Each row comes from the steps of one path. Every step used is in the known rows, and no mark comes twice. Write the path behind each row, first mark first.
(in the rows, 128 means zero)
Known rows:
muki, vesu, fasem, lemo, timin: [ 76 148 147 140 150  91 146 123 189  98 160 106 113 168 126 114 105 102
 107 151 149 100 162 102 184  83 155 108 177 124  99]
nema, lemo, timin, vesu: [114 172 182 158 115 158 133  96 159 157 153 107 109 140 139 142 110  92
 149 191 137  67 110 142 130 100 135 114 115 128 153]
fasem, timin, lemo: [113 136 131 157 100 144 101  98 155 136 120 108 126 159 124 132 145 123
 131 104 108 129 120 139 115 102 143 134 128 129 118]
nema, lemo, timin: [112 150 150 159 129 142 135 115 164 163 141  90  89 153 132 115 120 112
 122 173 142  72 121 148 124 118 143 108 144 159 127]
muki, nema: [119 141 136 112 146 122 103 106 134 108 136 148 126 103 161 142 148 122
 104 137 136 140 139 149 129 108 117 122 125 117 131]
timin, lemo, nema: [149  85 177 176 129 108 126 110 147 143 119 157 155 138 180 132 131 129
 107 110  91 124 132 136 136 126 155 114 138  82 102]
nubas, mina: [155 136 120 135 107 107 121 113 113 128 128 146 149 139 121 120 100 132
 118  94 115 145 133 110 118 150 159 140 146 106 116]
nema, muki, vesu, timin, lemo: [115 136 148 187 120  81 103 121 140 116 165 153 155 116 145 179 150 116
 102 150 100 102 109  96 165  71 178 142 120 114 124]
muki, rileg: [116 120 121 105 129  93 126 112 101 112 143 150 149 143 139 141 138 115
 145 126 121 134 120 118 106  93 108 114 118 145 113]
nema, muki: [129 127 123 159 139 107 107 139 132 151 150 137 108 117 126 147 154 116
 123 151 134 111 121 112 126 104 116 132 132 133 130]
lemo, timin, vesu, fasem: [ 87 167 159 141 147 137 125  73 155 130 159 125 131 152 143 121 123  77
 124 163 123  75 132  99 175  77 131 134 137  96 122]
muki, nema, lemo, timin, vesu: [104 183 190 142 129 149 110  81 162 134 162 127 107 116 169 159 133  86
 121 197 142  76 120 164 133  81 123 107 107 114 154]
nema, lemo: [136 142 160 153 122 128 148 119 142 156 148 130 124 133 121 139 117 131
 144 150 130 100 125 154 117 126 138 107 116 150 132]
muki, lemo, nema: [154 112 183 159 133 106 136 140 136 110 147 164 157 128 198 116 116 141
 130 132 130  96 124 138 154 122 155  90 139 126 119]
mina, nubas, vesu, muki: [ 98 101 195 155  92 101 154 155 124  75 162 130 145 116 155 146 149  76
 160 129 123 178  82  89 121 136 128 110 112 122 151]
fasem, timin, vesu, muki: [ 86 148 160 154 123 124 118 100  98 117 179 119 147 113 138 164 164  97
 160 149 133 117  96 139 123 105 133 118 117 129 145]
muki, vesu: [123 142 149 115 118 104 122 150 110  93 146 126 149 116 130 150 116 116
 117 143 111 135 108 119 150 126 153 145 122 122 146]
lemo, nema: [130 101 160 152 154 103 136 120 123 135 141 153 135 115 167 124 134 138
 109 129  99 119 138 149 138 147 140 110 147 113 119]
nema, muki, lemo, timin, vesu: [132 169 168 168 112 137  89 139 159 130 166 128 115 137 177 141 128  80
 150 197 170  49  88  83 149  56 128 120 125 128 151]
lemo, nema, muki, vesu, fasem: [112 121 185 174 181  39 126 118 116 123 200 179 156 105 162 152 150 106
  85 162  82  95 125 104 191  94 161 124 158  98 118]
fasem, timin, vesu: [ 95 169 140 132 114 148 109  89 126 124 147 121 129 128 119 149 142 112
 163 136 113 115 110 149 127 108 122 140 107 122 166]
mina, nubas, vesu: [103 124 172 139  82 129 148 143 150  80 130 131 125 129 135 137 130  90
 165 113 105 179  99  95 127 140 115 132 102 117 176]
fasem, timin, vesu, muki, lemo: [109 163 182 159 105 124 114 124 112  99 186 129 172 126 169 155 144  99
 182 154 161  96  81 126 132  82 146  96 111 147 146]
mina, nubas, rileg: [ 96 150 132 127  88 108 149 157 152 115 127 152 126 150 148 139 137  91
 180 149  86 174 124  74 132 102 119 132 111 129 111]
vesu, fasem, timin: [ 73 156 121 143 153 114 131  74 146 126 162 118 124 154 107 110 153 123
 127 119 112 110 145 131 152 100 136 124 144 142 115]
vesu, fasem, lemo: [102 125 140 145 152 100 164 112 183 127 144 137 124 163 107 115 115 129
 144 106 156 117 186 121 156  88 118  92 153 120  86]
nubas, vesu, timin, lemo, nema: [119  93 188 226 116 114 141  81 150 110 166 183 183 114 183 130 131 129
 104  90  71 129 121 140 179 133 169  94 139  79 126]
nubas, vesu: [128 123 152 156 106 140 130 127 127 103 153 146 150 112 128 118 115 106
 134 112 118 157 103 123 142 145 116 118 125 109 159]
fasem, lemo, timin: [ 97 122 115 144 134 132 138 143 198 132 118  89  73 165 126 101 117 120
 127 138 175 106 163 127 128 109 122  97 173 144 107]
nubas, rileg: [118 155 111 150 107 119 129 145 131 137 147 167 148 132 141 126 122 107
 149 148  99 150 126 103 149 107 121 123 135 118  96]
muki, lemo: [151 141 152 134 109 131 124 150 137 107 137 137 149 141 160 118 111 130
 149 134 156 105 113 114 141 102 141 108 121 143 127]
muki, lemo, timin: [129 148 141 142 115 144 116 144 161 111 134 103 117 160 173  95 113 112
 125 161 171  78 113 106 145 101 152 109 149 152 122]
vesu, fasem: [111 137 138 134 154 108 143  93 138 131 151 144 148 142 124 120 129 119
 118 124 119 114 147 111 161 103 131 124 138 115 101]
nema, lemo, timin, vesu, muki: [105 149 203 175 128 130 138 111 131 156 184 110 133 127 155 154 131  76
 148 206 152  64  92 135 125  98 148  94 125 136 133]
vesu, muki, mina, nubas, rileg: [109 119 188 161  93  79 145 172 108 115 177 154 170 138 161 161 158  71
 164 180 123 171 105  86 131 108 131  89 133 153  66]

Write each row's path:
[155 140 146 163 123 110 102 161 141 130 156 148 130 127 158 138 134 121
 144 158 165  87 106  94 132  77 128 109 127 149 129]
nema, muki, lemo
[144 144 205 154 107 120 127 149 103  96 177 155 192 115 186 157 118  93
 175 166 169  95  84 104 142  80 147  94 100 120 134]
timin, vesu, muki, lemo
[ 92 123 178 178  67 127 148 104 182  81 128 144 147 143 151 152 139 103
 157  95  86 162 109  91 150 107 151 121  97 104 150]
mina, nubas, vesu, timin, lemo
[ 53 127 175 159 114 116 173 119 230  87 148 105  86 182 126 105 119  75
 153 122 142 141 154  77 162  94 115  95 157 121 128]
mina, nubas, vesu, fasem, lemo, timin
[107 133 215 183 128 101 126 117 104 102 199 157 179 113 209 151 154 107
 162 151 133  82  91 150 146 100 157  78 128 130 136]
fasem, timin, vesu, muki, lemo, nema
[145  99 184 160 134  97 125 143  86 134 178 133 174 114 137 149 145 108
 113 156 167 125 107 139 127 134 138  81 154 149  80]
vesu, muki, mina
[120  94 158 223 154  79 118  92 156 158 157 174 140 118 179 157 164 137
  93 130  91  81 139 132 161  89 165 106 146 103  99]
vesu, timin, lemo, nema, muki
[132  97 154 181 163  82 116 130 126 159 160 160 116 102 161 142 159 126
 103 149 107 100 129 129 133 118 130 113 152 114 122]
lemo, nema, muki
[120  86 249 187 100  82 164 168 130  61 185 165 175 119 224 139 138  91
 161 133 124 147  78  94 146 130 153  69 125 125 148]
mina, nubas, vesu, muki, lemo, nema
[127 123 187 121 102 112 133 143 138 117 129 115 128 147 127 152 140 108
 143 150 136 148 124 119 116 133 125 113 116 148 116]
muki, mina, nubas
[128 110 173 168 154  59 110 152 109 124 181 167 141  93 167 161 150 116
  93 165  90 113 108 120 157 121 155 129 148 111 143]
lemo, nema, muki, vesu
[121  89 181 252 125  92 117  92 154 136 183 193 160  98 177 148 153 110
  98 111  80 112 111 122 176 105 154  98 143  87 130]
nubas, vesu, timin, lemo, nema, muki
[105 159 160 142 145 137 112  94 168 139 152 110  87 126 165 132 140 107
  97 182 149  83 134 170 123 100 132 102 137 148 128]
muki, nema, lemo, timin
[ 94 182 194 163 139 140 146  65 169 157 172 121 129 158 132 133 113  80
 143 185 126  51 127 122 162  78 140 111 123 117 125]
nema, lemo, timin, vesu, fasem
[151  83 174 206 138  91 103 124 148 163 141 169 133 121 176 151 153 117
 100 133  95 107 124 118 132  98 142 117 145  90 104]
timin, lemo, nema, muki
[ 95 138 137 174 116 133 143  98 133  96 168 151 159 102 132 127 127 125
 126 106 111 130 114 130 166 132 141 108 128 124 153]
nubas, vesu, timin
[105  95 149 188 139  60  90  85 126 148 167 168 134 148 172 159 189 108
 123 123  86 108 114 130 100  62 126 106 143 133 102]
fasem, timin, lemo, nema, muki, rileg
[ 78 143 145 167 161  70 126 135 192 124 181 116  91 154 120 133 130  90
 102 172 154  82 155  82 175  56 141 111 187 132 100]
nema, muki, vesu, fasem, lemo, timin
[121 124 234 137  97  97 133 140 101 107 170 129 171 120 151 193 150  73
 169 177 145 139  89 107 118 114 129 100  96 126 121]
timin, vesu, muki, mina, nubas
[129 143 236 189 120 126 127 112 114 161 202 112 157 126 146 162 128  70
 135 220 169  62  90 152 131 112 147  68 136 149 106]
nema, lemo, timin, vesu, muki, mina
[113 107 158 181 129 118 111  91 151 139 131 136 133 147 164 125 154 133
 112 104  83 121 131 161 125 122 158 115 149 110 114]
fasem, timin, lemo, nema
[100 135 166 152 130 130 118 118 115 125 166 111 134 119 166 144 144  74
 128 185 151  93  95 108 134 103 139 117 138 115 130]
lemo, timin, vesu, muki
[ 86 114 203 139 110  97 132 134 128  55 174 152 143  87 183 165 174  71
 135 136 128 188  93 110 123 114 113 103 110 111 156]
mina, nubas, vesu, muki, nema
[ 70 133 160 153  93 119 159 111 155  74 150 139 134 124 135 144 145 113
 157 114  98 156 113 104 155 127 139 118 102 132 167]
mina, nubas, vesu, timin
[ 95 136 176 164 158 111 117 108 141 138 181 110 111 114 181 145 160  91
  90 199 165  85 120 160 115  96 143  79 147 155 105]
vesu, muki, nema, lemo, timin
[118 126 130 171 117 126 127  90 156 130 126 142 154 143 146 141 135 136
 121 110 110 110 138 125 152  97 163 122 120 116 105]
vesu, timin, lemo
[ 79 134 176 145 147 114 117 114 167 104 172 129 112 112 184 157 148  80
 127 174 191 108 147 140 132  69 115  80 149 104 116]
fasem, lemo, timin, vesu, muki, nema
[142 116 234 179 130  95 139 136 100 102 187 182 200 103 222 154 129 105
 156 164 140  86  93 128 154 104 159  78 120 100 126]
timin, vesu, muki, lemo, nema
[ 99 112 168 220 165  77 104  68 164 167 175 160 129 149 159 138 180 112
  98 121  83  87 143 125 155  72 148 115 165 103  87]
vesu, fasem, timin, lemo, nema, muki
[ 93 138 191 154 130  96 140  97 102 136 198 135 154 140 166 167 139  59
 163 202 147  67  85 123 101  67 125  77 116 151 119]
nema, lemo, timin, vesu, muki, rileg
[109  84 152 203 153  44 117  78 130 143 174 202 162 131 187 167 176 121
 112 129  84  88 131 118 136  56 144  90 135 122  84]
vesu, timin, lemo, nema, muki, rileg
